What can hang from each mark:
papeg: debo nulef rizimem
pupu: levur nulef
levur: pupu
femi: migapi pupu
migapi: femi nulef rizimem
rizimem: migapi papeg
debo: papeg
fosenom: nulef
nulef: fosenom migapi papeg

Every row comes from one small tree of marks. The marks that hang from a mark follow it in brackets, in alphabetical order. Every link used is in the known rows. Which tree was each row made from?
Known rows:
papeg{debo}: -6; 8; 5; 1; -3; 6; -3; -1; 6; 11; -1; -7; -7; 2; -2; 0; 22; -3; -15; -17; 10; -3; 1; -4; -3; -15; 0; 1; -13; 2; -7; -6; 0; 6; 18; 10; 5; 7; -1
papeg{debo nulef{fosenom} rizimem{migapi}}: -8; 4; -21; 6; -2; 20; 21; -1; 9; 23; 9; -16; 34; 12; -7; 3; 49; 7; -29; -96; 81; 3; -2; -16; -6; -41; -10; 12; 74; -4; 4; 2; -5; 3; 16; 17; 14; -4; -7
fosenom{nulef{migapi{femi{pupu}} papeg{rizimem}}}: 2; -20; -12; 2; -3; -26; 20; -2; -9; 12; 4; -9; 87; 5; -30; 1; 11; 12; -25; 16; -28; 3; 13; -8; 7; 0; -1; -1; 37; 1; -9; 5; -18; -5; -17; 14; 0; -1; -3
fosenom{nulef{migapi papeg}}: -20; -1; -8; 1; 0; 11; 10; -3; -6; -5; 6; 12; 55; 5; -19; 3; -2; -4; -27; 24; -30; 3; 2; 1; 11; 8; -7; 11; -19; -13; -6; -1; -16; -2; -3; 9; -3; 16; 11
pupu{levur nulef{fosenom migapi}}: -14; -58; -27; 3; -25; 5; 4; -5; 7; 15; 13; -1; 25; 0; -7; -3; 11; 5; -12; -62; -56; -7; -8; 7; 11; 25; 2; 18; -7; -5; 7; 6; -12; -62; -16; 7; -20; 9; 0
migapi{femi nulef rizimem}: 17; 12; -16; 1; -5; 0; 1; 4; 7; -12; -8; -18; 10; 2; -19; 1; -7; 16; -4; 12; 8; -6; 26; -14; 10; -7; 0; 1; 53; -2; -8; -1; -2; 5; -14; 1; 6; -31; -18
rizimem{migapi papeg{debo}}: 5; 19; 5; 2; -2; 19; 20; -6; 9; 4; -8; 20; 2; 4; -8; 3; 49; -6; -22; -22; 58; 0; -12; 1; -3; -26; -9; 7; 29; 5; -10; -7; 3; 11; 24; 13; 13; 0; -15
rizimem{migapi{femi} papeg{nulef}}: 16; 2; -9; 3; 0; 11; 31; -3; 3; -22; -3; 1; -13; 4; -19; 4; 29; 10; -22; -6; 91; 4; -14; 4; 9; -33; 2; 10; 82; 17; -3; -12; -2; 11; -2; 4; 10; -23; -12
rizimem{migapi{femi{pupu}}}: 23; -11; 12; 1; -4; -33; 12; -4; -6; -4; -10; -33; -7; 0; -14; 0; 33; 18; -3; -9; 43; 4; 8; -2; 4; -3; 7; 5; 88; 20; -4; 1; -3; -6; -10; 3; 13; -16; -9
pupu{nulef{fosenom papeg{debo}}}: -14; -16; -20; 0; -6; 13; 1; -5; 9; 22; 15; 37; 36; 8; -9; 1; 23; 3; -22; -38; -23; -7; -11; -10; 10; -8; -1; 5; -24; 0; -8; -2; -12; -23; 6; 13; 5; 14; -7
levur{pupu{nulef{fosenom papeg{rizimem}}}}: -2; -26; -29; 2; 2; 19; 6; -2; 15; 41; 15; 33; 89; 5; -8; -3; 16; -12; -8; -24; -34; -7; -7; -5; -1; -9; 7; -13; 18; -4; -4; 4; -8; -26; -30; 4; 1; 7; -17
papeg{nulef{fosenom} rizimem{migapi}}: -6; -6; -24; 6; 0; 21; 26; 1; 8; 16; 8; -10; 41; 11; -5; 2; 26; 7; -16; -86; 71; 5; -4; -10; -4; -28; -7; 12; 95; -6; 9; 9; -7; -5; -3; 7; 11; -9; -6
migapi{femi{pupu} nulef{fosenom} rizimem{papeg}}: 28; -8; -17; -3; -8; -11; 22; -4; 3; -4; -24; 40; 33; 12; -19; 1; 15; 20; -9; -64; 2; -7; 22; -30; 14; 4; -6; 10; 71; 4; -1; 7; -5; -18; -17; 4; 0; -20; -24
debo{papeg{nulef{fosenom migapi{femi rizimem}}}}: 3; -8; -31; 0; -10; 14; 19; -2; 22; -10; 10; -23; 38; 9; -30; 3; -5; 14; -20; -113; 8; 6; 22; -5; 27; -16; -1; 23; 22; -11; 8; 2; -20; -7; -2; 10; -2; -28; -1
papeg{debo nulef{fosenom migapi} rizimem}: -16; -4; -36; 4; -11; 16; 16; 1; 12; 22; 5; -15; 44; 14; -13; 2; 24; 9; -37; -85; 17; 1; 3; -8; -4; -30; -10; 13; 16; -12; 4; 1; -10; 2; 13; 23; 1; 13; -4
fosenom{nulef{migapi{femi} papeg{debo}}}: -10; 6; -7; 2; -3; -1; 7; -3; -4; -9; 5; -10; 28; 6; -33; 3; 20; 6; -39; 13; -17; 1; 13; -5; 14; -11; 2; 7; -27; 3; -8; -10; -16; 3; 6; 18; 6; 10; 1
rizimem{papeg{nulef{migapi{femi}}}}: 6; -8; -26; 1; -7; 7; 25; -1; 7; -18; -4; 1; 0; 3; -27; 4; 9; 14; -30; 1; 30; 3; -10; 13; 12; -19; 1; 13; 14; 8; -3; -10; -5; 7; -6; 9; -4; -8; -9
nulef{migapi papeg{rizimem}}: -11; -2; -31; 1; -11; 7; 8; 3; 10; 22; 2; 8; 89; 3; -18; 3; 1; 2; -20; 63; -29; 1; -2; 15; -5; -10; -8; 3; 9; -15; -6; 4; -5; 4; -6; 12; 1; 4; -15
femi{pupu{nulef{migapi{rizimem} papeg}}}: 6; -35; -21; 0; -15; -13; 6; -6; 12; 23; 9; 8; 87; -3; -19; -1; 10; 8; -21; 54; -44; -7; -10; 16; 18; 15; -6; 7; 34; -19; -31; 13; -14; -18; -18; 11; -3; -4; 8
femi{migapi{nulef rizimem} pupu}: 5; 5; -8; -4; -5; 2; 5; -5; 10; 8; -16; 0; 37; 0; -5; -1; -16; 20; -14; 5; 5; -2; 21; -7; 6; 16; -10; 0; 61; -13; -19; 7; -1; -5; -15; 1; -2; -24; -1
papeg{debo nulef{fosenom migapi{femi rizimem}}}: 4; -4; -34; 2; -17; 7; 10; 0; 13; -1; -3; -38; 13; 12; -29; 3; 23; 19; -33; -82; 17; 3; 15; -9; 16; -24; 0; 17; 21; -8; 5; -3; -13; -1; 6; 20; 3; -10; 6
femi{migapi}: -12; 8; -12; -4; 0; 13; -1; -3; 8; -2; -8; -9; -4; -3; -1; 0; -28; 3; -6; -4; -1; 4; -3; 6; 1; 11; 0; 0; -9; 0; 0; -4; 1; 4; -4; -1; -4; -6; 3
papeg{debo nulef{fosenom migapi}}: -16; -6; -28; 2; -12; 15; 11; -3; 7; 1; 4; -9; 3; 10; -13; 2; 25; 9; -38; -84; 16; 2; 2; -4; 8; -19; -9; 20; -11; -8; 6; -5; -13; -6; 15; 20; -1; 18; 6
pupu{levur nulef}: -1; -50; -2; 3; -13; 0; 2; -4; 9; 15; 18; 2; 11; -9; 2; -5; 17; 1; -1; 3; -19; -9; -16; 8; 3; 11; 5; -2; 7; 1; -10; 1; -3; -45; -11; 0; -17; -1; 3

Which tree is each row?
25; -2; 15; 1; -11; -19; 23; -10; 3; 0; -18; 2; -5; 5; -19; 3; 61; 11; -22; -20; 59; -2; -2; -4; 2; -25; 3; 9; 72; 25; -12; -6; -3; 4; 13; 14; 15; -13; -18
rizimem{migapi{femi{pupu}} papeg{debo}}
2; -42; -26; 0; -5; -13; 6; -5; 5; 22; 5; -6; 51; 5; -11; -1; 10; 13; -9; -93; -52; -6; -2; -3; 16; 19; -3; 17; 40; -17; -11; 20; -12; -33; -16; 10; -8; -2; 11
femi{pupu{nulef{fosenom migapi{rizimem}}}}
0; -10; -40; 0; -7; 9; 27; -2; 1; -20; -5; 18; 5; 12; -28; 5; 10; 15; -27; -67; 15; 5; -4; -3; 17; -14; -2; 20; 14; 7; 13; -6; -9; -8; -9; 9; -4; 0; -11
rizimem{papeg{nulef{fosenom migapi{femi}}}}
-18; -3; -26; 1; -18; 12; 4; -4; 6; 7; -3; 26; 45; 13; -20; 2; 22; 5; -34; -18; -32; 1; 8; 0; 11; -5; -6; 17; -38; -8; 10; -6; -13; -10; 12; 20; 3; 23; -8
nulef{fosenom migapi papeg{debo}}
9; -15; -25; 0; -8; -17; 16; -1; -4; 15; -9; 31; 77; 12; -24; -1; 16; 25; -12; -8; -7; -3; 26; -28; 3; -3; -4; 0; 74; 9; -1; 3; -11; -20; -23; 8; 7; -5; -38
migapi{femi{pupu} nulef{fosenom papeg{rizimem}}}
-7; 26; -12; 2; -1; 37; 24; -7; 11; -1; -15; 45; 5; 13; -12; 5; 46; 3; -28; -78; 49; -4; 7; -20; 4; -20; -13; 15; 46; 0; 0; -8; -2; -4; 21; 14; 14; 0; -33
rizimem{migapi{nulef{fosenom}} papeg{debo}}
3; -75; -9; 1; -28; -16; 9; -10; 5; 25; 17; 17; 72; -5; -15; -6; 31; 11; -25; 72; -48; -10; -12; 20; 13; 27; -2; 6; 9; -3; -21; 5; -15; -55; -20; 11; -19; 11; 3
femi{pupu{levur nulef{migapi papeg}}}
10; -26; -35; 1; -3; -2; 0; -1; 19; 6; 4; -28; 31; 4; -23; -1; 4; -2; -7; -80; -53; -4; 9; 3; 20; 5; 13; 6; 24; -4; 3; 0; -7; -24; -35; 6; -3; -12; -4
levur{pupu{nulef{fosenom migapi{femi rizimem}}}}
7; 5; -30; -1; -8; 6; 6; 0; 8; -10; -7; 26; 52; 13; -23; 3; -7; 18; -13; 10; -8; -4; 29; -22; 21; 1; -5; 5; 39; -7; 4; -1; -9; -14; -19; 3; 9; -19; -21
migapi{femi nulef{fosenom papeg} rizimem}
4; -5; -28; 6; -2; 5; 24; 0; 5; 0; 3; -27; 24; 12; -16; 3; 22; 17; -14; -86; 73; 7; 4; -14; -1; -29; 4; 11; 108; 9; 12; 2; -7; -4; -14; 7; 14; -21; -14
papeg{nulef{fosenom} rizimem{migapi{femi}}}
-5; -2; -8; 1; 0; 21; 23; 1; 18; 20; 23; -3; 57; -1; -7; -1; 3; -2; -11; -58; 43; 0; 2; -3; -2; -36; -5; 3; 35; -8; -7; 1; -11; 8; 7; 5; -2; -17; -8
debo{papeg{nulef rizimem}}
-20; 9; -4; 2; -5; 15; 9; -4; 0; 0; 8; 7; 46; 5; -22; 2; 19; -4; -41; 15; -16; 0; 4; -1; 10; -3; -8; 8; -45; -12; -10; -7; -17; 5; 15; 18; 3; 20; 10
fosenom{nulef{migapi papeg{debo}}}
-6; -7; -34; -1; -19; 10; 6; -1; 10; 6; -5; 23; 80; 11; -21; 3; -2; -1; -17; 3; -39; 3; 11; 3; 17; 4; -9; 18; 1; -26; 9; 9; -11; -13; -10; 10; -1; 2; 4
nulef{fosenom migapi{rizimem} papeg}
-10; -52; -13; 3; -12; 3; 3; -4; 9; 16; 15; 17; 15; 3; 5; -5; 15; 1; 1; -67; -32; -8; -8; -6; 7; 23; 5; 7; 7; 1; 5; 3; -9; -59; -16; 1; -19; 2; 1
pupu{levur nulef{fosenom}}
-9; -16; -45; 0; -3; 16; 16; -5; 20; 12; -3; 34; 50; 8; -14; 3; 1; -2; -11; -80; -45; -6; -17; 3; 14; 5; -8; 16; 11; -21; -9; 9; -10; -23; -9; 9; -9; -6; -3
pupu{nulef{fosenom migapi{rizimem{papeg}}}}
16; -72; -6; 1; -19; -34; 6; -7; -5; 15; 7; -1; 8; 2; -8; -7; 29; 22; 1; -73; -30; -7; 0; -13; 11; 25; 12; 8; 42; 22; 3; 6; -13; -71; -30; 2; -18; -5; -1
migapi{femi{pupu{levur nulef{fosenom}}}}
32; -37; 21; 3; -29; -20; 27; -12; 3; 6; -13; 1; 4; 0; -16; -2; 81; 11; -23; 2; 51; -4; 2; -4; 3; -28; 5; 7; 64; 25; -8; -7; -3; -27; 6; 15; 0; -13; -15
rizimem{migapi{femi{pupu{levur}}} papeg{debo}}
12; 17; -29; -1; -2; 11; 16; -1; 6; -15; -19; 41; 24; 12; -21; 4; 1; 16; -6; -57; -1; -5; 20; -25; 14; -8; -4; 10; 49; -1; 5; 2; -3; -10; -15; 2; 2; -22; -27
migapi{femi nulef{fosenom} rizimem{papeg}}
-4; 18; -20; 3; -11; 20; 11; -5; 4; -8; -8; 14; 17; 15; -28; 5; 39; 16; -32; -13; 41; -2; 22; -20; 13; -19; -6; 15; 58; 13; 2; -13; -12; -4; 4; 16; 25; -4; -37
rizimem{migapi{femi nulef{fosenom papeg{debo}}}}
-6; 20; -3; 4; -7; 27; 11; -5; 9; 5; -2; 17; 33; 5; -15; 3; 41; 6; -36; 62; 47; -5; 10; -2; 4; -25; -13; 3; 44; 0; -17; -7; -5; 12; 17; 15; 21; 2; -26
rizimem{migapi{nulef{papeg{debo}}}}
-11; 6; -33; 1; -5; 22; 10; 3; 5; 20; -2; 46; 87; 12; -11; 1; 0; 8; -14; -1; -12; -3; 18; -21; -2; -10; -11; 3; 38; -11; 4; 3; -9; -12; -10; 6; 6; 4; -34
migapi{nulef{fosenom papeg{rizimem}}}
-14; 20; -34; -3; 0; 29; 3; 0; 13; 2; -14; 11; 33; 10; -7; 2; -32; 15; -10; -62; -8; -1; 21; -18; 12; 15; -12; 9; 31; -19; 3; 2; -4; -12; -15; 0; -3; -17; -6
femi{migapi{nulef{fosenom} rizimem}}
-9; -2; -39; 2; -15; -1; 8; 2; 11; 22; -3; 0; 68; 15; -30; 3; 17; 12; -30; -21; -30; 1; 16; -7; 4; -21; 2; 11; 8; 2; 7; -7; -12; -4; 1; 23; 9; 6; -27
nulef{fosenom migapi{femi} papeg{debo rizimem}}
-4; -25; -20; 1; -7; 20; 2; -5; 16; 17; 13; 7; 54; -5; -16; -3; 10; -13; -22; 56; -44; -6; -12; 25; 11; 6; 7; -5; -19; -6; -17; -7; -8; -13; -26; 7; -2; 12; -7
levur{pupu{nulef{migapi papeg}}}
6; -73; -19; 1; -26; -19; 9; -7; 9; 30; 10; -4; 62; 2; -8; -6; 29; 11; -10; -63; -61; -6; 0; 0; 17; 25; 1; 18; 41; -16; -7; 18; -15; -68; -24; 10; -22; 2; 14
femi{pupu{levur nulef{fosenom migapi{rizimem}}}}
7; -22; -22; 2; 0; 1; -2; -2; 12; 6; 8; -36; -3; -4; -18; -1; 8; -1; -11; -9; -41; -5; -2; 19; 11; 2; 20; -3; 8; 11; -9; -12; -4; -11; -28; 4; -4; -6; -13
levur{pupu{nulef{migapi{femi}}}}
-27; 22; -28; -3; -10; 32; 2; -5; 12; 7; -9; 42; 34; 11; -13; 2; -7; 16; -36; -7; -4; -3; 17; -17; 10; -2; -11; 6; -9; -3; 0; -12; -8; -5; 6; 12; 6; 8; -22
femi{migapi{nulef{fosenom papeg{debo}}}}
11; 24; -23; -1; -7; 16; 14; -2; 11; -5; -20; 36; 18; 14; -24; 4; 23; 14; -19; -64; 12; -8; 21; -31; 10; -28; -3; 8; 32; 1; -1; -5; -2; -2; 8; 12; 7; -21; -29
migapi{femi nulef{fosenom} rizimem{papeg{debo}}}
-7; -14; -45; 3; -6; 0; 19; 5; 5; 2; 6; -27; 36; 11; -24; 3; 0; 20; -21; -78; 10; 5; 6; -5; 2; -18; 1; 15; 45; 0; 11; 4; -11; -4; -14; 12; -2; -8; -12
papeg{nulef{fosenom migapi{femi}} rizimem}
1; 25; -22; -1; -7; 28; 17; -3; 12; 6; -17; 55; 31; 12; -11; 3; 24; 2; -23; -71; 8; -9; 16; -28; 7; -16; -15; 10; 12; -13; -6; 1; -2; -5; 14; 12; 6; -6; -19
migapi{nulef{fosenom} rizimem{papeg{debo}}}
11; -74; -14; 1; -33; -14; 11; -10; 15; 31; 12; 7; 99; -4; -14; -6; 30; 10; -21; 69; -47; -9; -6; 18; 18; 20; -3; 5; 32; -18; -27; 11; -15; -51; -25; 12; -19; -3; 11
femi{pupu{levur nulef{migapi{rizimem} papeg}}}
20; -14; -9; 0; -25; -26; 6; -4; 13; 14; -11; -17; 61; 3; -33; 1; 32; 20; -32; 55; -15; -4; 18; 4; 15; -14; 0; 7; 23; -4; -19; 0; -10; 1; 2; 21; 8; -11; -3
nulef{migapi{femi{pupu} rizimem} papeg{debo}}
-10; 27; -31; -3; -5; 41; 13; -7; 21; 9; -26; 46; 30; 11; -9; 3; -4; 8; -28; -74; 7; -5; 14; -21; 9; -12; -17; 10; 10; -15; -4; -4; 0; 1; 8; 12; 1; -13; -18
femi{migapi{nulef{fosenom} rizimem{papeg{debo}}}}
-2; 7; -21; 5; -10; 4; 12; -3; 13; 18; -3; -1; 59; 14; -23; 4; 40; 10; -23; -33; 38; 2; 11; -15; -1; -33; 0; 8; 66; 10; 6; -5; -10; -2; 2; 17; 21; -13; -30
nulef{fosenom papeg{debo rizimem{migapi{femi}}}}
0; 22; -5; 2; 5; 30; 24; -5; 7; -11; -14; 35; 10; 3; -12; 5; 23; 3; -18; 8; 48; -4; -4; -2; 2; -11; -11; 8; 66; 2; -11; -6; 2; 8; 3; 4; 11; -9; -31
rizimem{migapi{nulef} papeg}
24; -76; -8; 1; -20; -35; 8; -6; 6; 23; 5; -12; 35; 3; -12; -6; 30; 21; 3; -73; -33; -8; 6; -16; 16; 20; 9; 5; 72; 6; -2; 12; -10; -66; -31; 3; -16; -19; 8
migapi{femi{pupu{levur nulef{fosenom}}} rizimem}
-22; -26; -36; 1; -2; 7; 1; -1; 5; 9; 9; 1; 16; 4; -11; 2; -3; 5; -10; -85; -55; -3; -12; 4; 11; 19; 0; 21; -9; -8; 1; 4; -13; -27; -10; 8; -8; 13; -3
pupu{nulef{fosenom migapi}}
-13; 4; -25; 2; -12; 11; 7; 0; 14; 32; 3; 3; 84; 4; -19; 2; 22; -1; -33; 53; -16; 0; 2; 10; -7; -26; -4; 2; -6; -11; -12; -5; -6; 13; 14; 22; 6; 8; -17
nulef{migapi papeg{debo rizimem}}
